(in the rows, 128 means zero)
Known rows, with every way that one mark hangs from another:
U(R Z): 114 127 129 100 157 159 121 122 120 119 140 124 145 91 103 111 90 136
 159 120 114 106 135 141
Z(U(L(G) R) X): 145 135 52 84 133 146 107 109 108 120 138 139 123 108 119 114 146 120
 170 108 89 130 97 143
G(L): 119 116 93 126 129 143 111 108 122 137 128 115 125 128 120 128 141 127
 111 126 149 114 128 129
G(L(U(Z))): 102 96 96 99 125 143 100 84 121 123 132 120 132 120 102 121 128 122 112
 130 127 115 159 130
L(G(A(U X(Z)))): 110 73 138 130 102 102 138 99 123 108 135 141 116 128 100 140 131 132
 118 120 142 116 137 123
U(A(X) R Z): 109 113 117 77 156 169 123 123 108 127 171 123 158 72 86 94 78 146 163
 108 122 87 142 138
Z(U(A L(G)) X): 135 115 52 77 111 152 109 110 102 126 162 133 109 117 129 85 148 126 150
 117 89 140 114 141
X(Z(U(A L R))): 94 119 106 100 141 177 118 143 109 119 159 130 122 112 111 102 115 157
 186 121 104 132 97 182
A(G U(L R Z) X): 131 102 105 67 133 148 100 112 129 72 114 145 169 76 68 138 122 119 179
 113 120 77 142 138
A(G(L(U(R Z))) X): 117 97 81 77 122 134 100 85 130 108 112 142 170 83 78 138 128 117 133
 103 139 88 157 119
Z(U(R) X): 161 148 64 98 133 148 129 114 113 130 152 148 141 97 112 121 125 132 177
 105 97 126 92 133
U(A(X)): 123 114 116 105 128 139 129 127 115 134 158 128 139 110 109 111 115 137
 132 117 136 107 137 124
L(U(A(G X(Z)) R)): 101 95 122 89 118 128 128 113 131 118 133 159 165 92 90 130 112 132 155
 107 119 114 139 146
X(Z(U)): 115 114 118 129 118 137 142 131 125 113 137 135 116 131 126 131 127 152
 153 124 115 151 113 145
W(U(A Z)): 103 108 140 94 129 170 113 130 128 123 150 112 127 119 123 75 91 138 149
 130 82 115 163 151
W(U): 126 129 139 126 126 137 115 134 140 126 115 123 127 143 135 118 120 125
 140 131 95 126 138 141
W(U(A L(G))): 97 109 127 100 124 151 92 130 127 128 127 113 110 144 141 85 129 119 137
 134 80 128 145 160
L(G): 118 109 125 128 119 107 126 110 133 130 115 131 114 133 141 130 138 115
 107 121 115 142 141 119
Z(U): 134 139 102 117 119 138 122 122 124 126 138 139 119 126 125 126 133 128
 151 117 103 144 108 130
R(U): 142 122 132 122 132 139 111 147 150 112 131 119 128 139 134 136 103 131
 148 132 119 130 138 106
R(U(A L(G) Z(X))): 129 84 91 64 132 169 96 129 124 99 163 103 118 116 127 80 98 135 152 132
 99 120 166 117
U(A L R Z(X)): 117 116 87 59 158 193 107 128 94 118 178 114 143 77 98 67 99 146 177 124
 110 88 129 162
G(A(U(R Z) X) L): 112 92 101 100 136 162 102 84 105 118 158 124 145 87 56 120 106 134 146
 113 157 61 126 131
Z(U X): 164 136 66 103 112 137 134 113 115 123 149 142 126 117 124 120 141 132
 155 113 102 137 108 121
G(L(U)): 110 106 94 118 119 129 102 90 126 135 123 128 131 133 111 137 146 114
 106 130 133 124 140 129
X(Z): 110 106 140 139 127 127 148 136 128 113 129 125 124 133 128 133 123 151
 132 134 138 137 132 144
A(G U(L R Z)): 121 108 114 75 130 157 98 115 137 78 111 144 154 86 86 125 122 116 179
 123 102 96 137 155

Rows:
120 128 115 99 149 153 124 129 114 143 159 134 155 90 96 113 99 138 157
 107 130 94 118 138 => U(A(X) R)
105 93 91 124 114 150 122 106 100 127 159 121 117 120 89 120 134 157 131
 116 171 101 108 135 => G(A(X(Z(U))) L)
101 119 114 111 134 162 138 134 119 128 162 140 127 107 115 110 105 157
 177 114 102 139 102 168 => X(Z(U(A R)))
98 97 119 100 136 156 123 144 103 110 157 113 128 120 107 105 125 155
 146 131 147 107 132 154 => U(A(X(Z)) L)
103 103 90 121 130 159 118 107 100 134 159 126 127 105 80 121 124 157
 150 107 166 91 95 145 => G(A(X(Z(U(R)))) L)
130 89 128 126 117 113 147 116 131 90 127 140 144 122 92 164 126 141 142
 124 140 114 140 128 => A(U X(Z))
117 103 93 107 99 121 102 92 142 121 102 143 142 122 114 138 155 107 111
 121 132 123 144 126 => A(G(L(U)))
131 91 82 78 126 146 105 85 135 88 117 143 173 72 63 146 120 118 155 104
 136 72 149 124 => A(G(L) U(R Z) X)
114 133 91 91 124 170 100 132 108 127 160 127 113 123 121 90 133 134 165
 125 97 135 103 157 => Z(U(A L))
94 110 115 93 158 170 118 147 103 119 158 119 145 99 94 106 109 156 171
 122 141 93 116 169 => U(A(X(Z)) L R)
99 97 116 91 136 143 102 115 115 101 125 110 111 120 125 101 129 123 127
 134 113 123 157 140 => U(L(G) Z)
90 91 92 101 135 147 112 95 115 135 149 131 148 106 86 129 117 139 134
 116 143 102 136 149 => G(L(U(A(X(Z)) R)))
121 94 102 72 115 145 124 94 111 122 169 136 140 101 106 91 107 129 135
 126 100 122 163 129 => L(U(A Z(X)))
128 127 103 80 156 178 97 132 116 104 134 112 143 106 109 89 105 134 181
 129 87 93 138 161 => W(U(L R Z(X)))
149 116 110 101 119 118 122 109 146 96 106 165 173 87 79 164 128 112 165
 104 126 92 127 122 => A(G U(R) X)
115 105 126 126 114 136 138 126 105 121 158 134 119 119 99 121 120 158
 149 115 150 114 107 132 => G(A(X(Z(U))))
126 110 123 92 146 170 90 148 134 88 139 100 125 127 121 110 96 137 165
 142 115 117 152 121 => R(U(L Z))
135 124 105 99 146 139 105 117 119 100 126 138 155 103 78 152 126 120
 172 120 128 87 114 142 => A(U(L R) X)
104 109 125 107 148 151 139 137 114 130 160 131 151 94 97 118 95 157 160
 110 137 102 122 151 => U(A(X(Z)) R)
157 106 105 92 133 153 120 132 136 96 151 113 136 114 119 112 90 139 157
 130 112 118 159 97 => R(U(Z(X)))
115 138 87 100 139 149 96 118 118 123 126 137 117 118 121 120 138 117
 166 114 88 138 97 152 => Z(U(L(G) R))
121 102 116 113 118 121 104 104 132 101 112 134 115 137 118 140 149 106
 130 134 106 131 133 140 => A(U(L(G)))
134 106 122 98 129 156 124 100 109 114 166 139 139 86 79 106 98 134 166
 121 123 86 120 137 => G(A(U(R Z(X))))
114 98 112 129 110 147 104 92 117 132 146 125 117 124 92 125 138 125 121
 130 154 96 114 136 => G(A(U) L)
93 109 128 78 141 159 110 105 119 132 160 138 148 92 96 99 86 127 155
 119 90 115 147 151 => L(U(A R Z))
109 115 114 88 116 158 101 142 123 118 134 128 132 113 123 91 140 127
 144 130 122 115 130 154 => U(A(G) L)
122 101 69 102 118 140 122 112 128 106 118 142 152 95 92 148 141 143 156
 97 145 107 118 137 => A(G(L) X(Z(U(R))))
107 101 93 87 121 143 98 89 136 114 110 141 155 94 95 125 129 112 135
 115 123 107 149 138 => A(G(L(U(R Z))))
113 128 138 102 153 163 108 130 134 117 125 120 143 110 113 103 87 132
 168 124 83 107 146 153 => W(U(R Z))
128 99 68 76 117 143 105 82 129 113 120 143 161 86 94 122 133 116 136
 113 122 102 151 129 => A(G(L(U(R Z(X)))))
130 122 114 95 123 142 98 121 142 91 102 151 152 102 96 144 140 108 173
 122 110 105 114 155 => A(G U(L R))
93 97 118 121 113 142 118 125 108 112 141 127 91 137 124 110 141 145 146
 128 120 144 107 158 => X(Z(U(L(G(A)))))
117 108 100 68 135 157 120 96 112 128 171 141 154 84 93 93 94 130 157
 116 92 110 148 142 => L(U(A R Z(X)))
123 88 129 123 104 103 123 91 122 118 131 142 120 124 100 135 133 114
 115 116 135 112 134 112 => L(G(A(U X)))
129 96 122 83 138 164 111 139 132 105 168 111 141 108 107 103 71 147 159
 122 119 104 167 102 => R(U(A(X) Z))
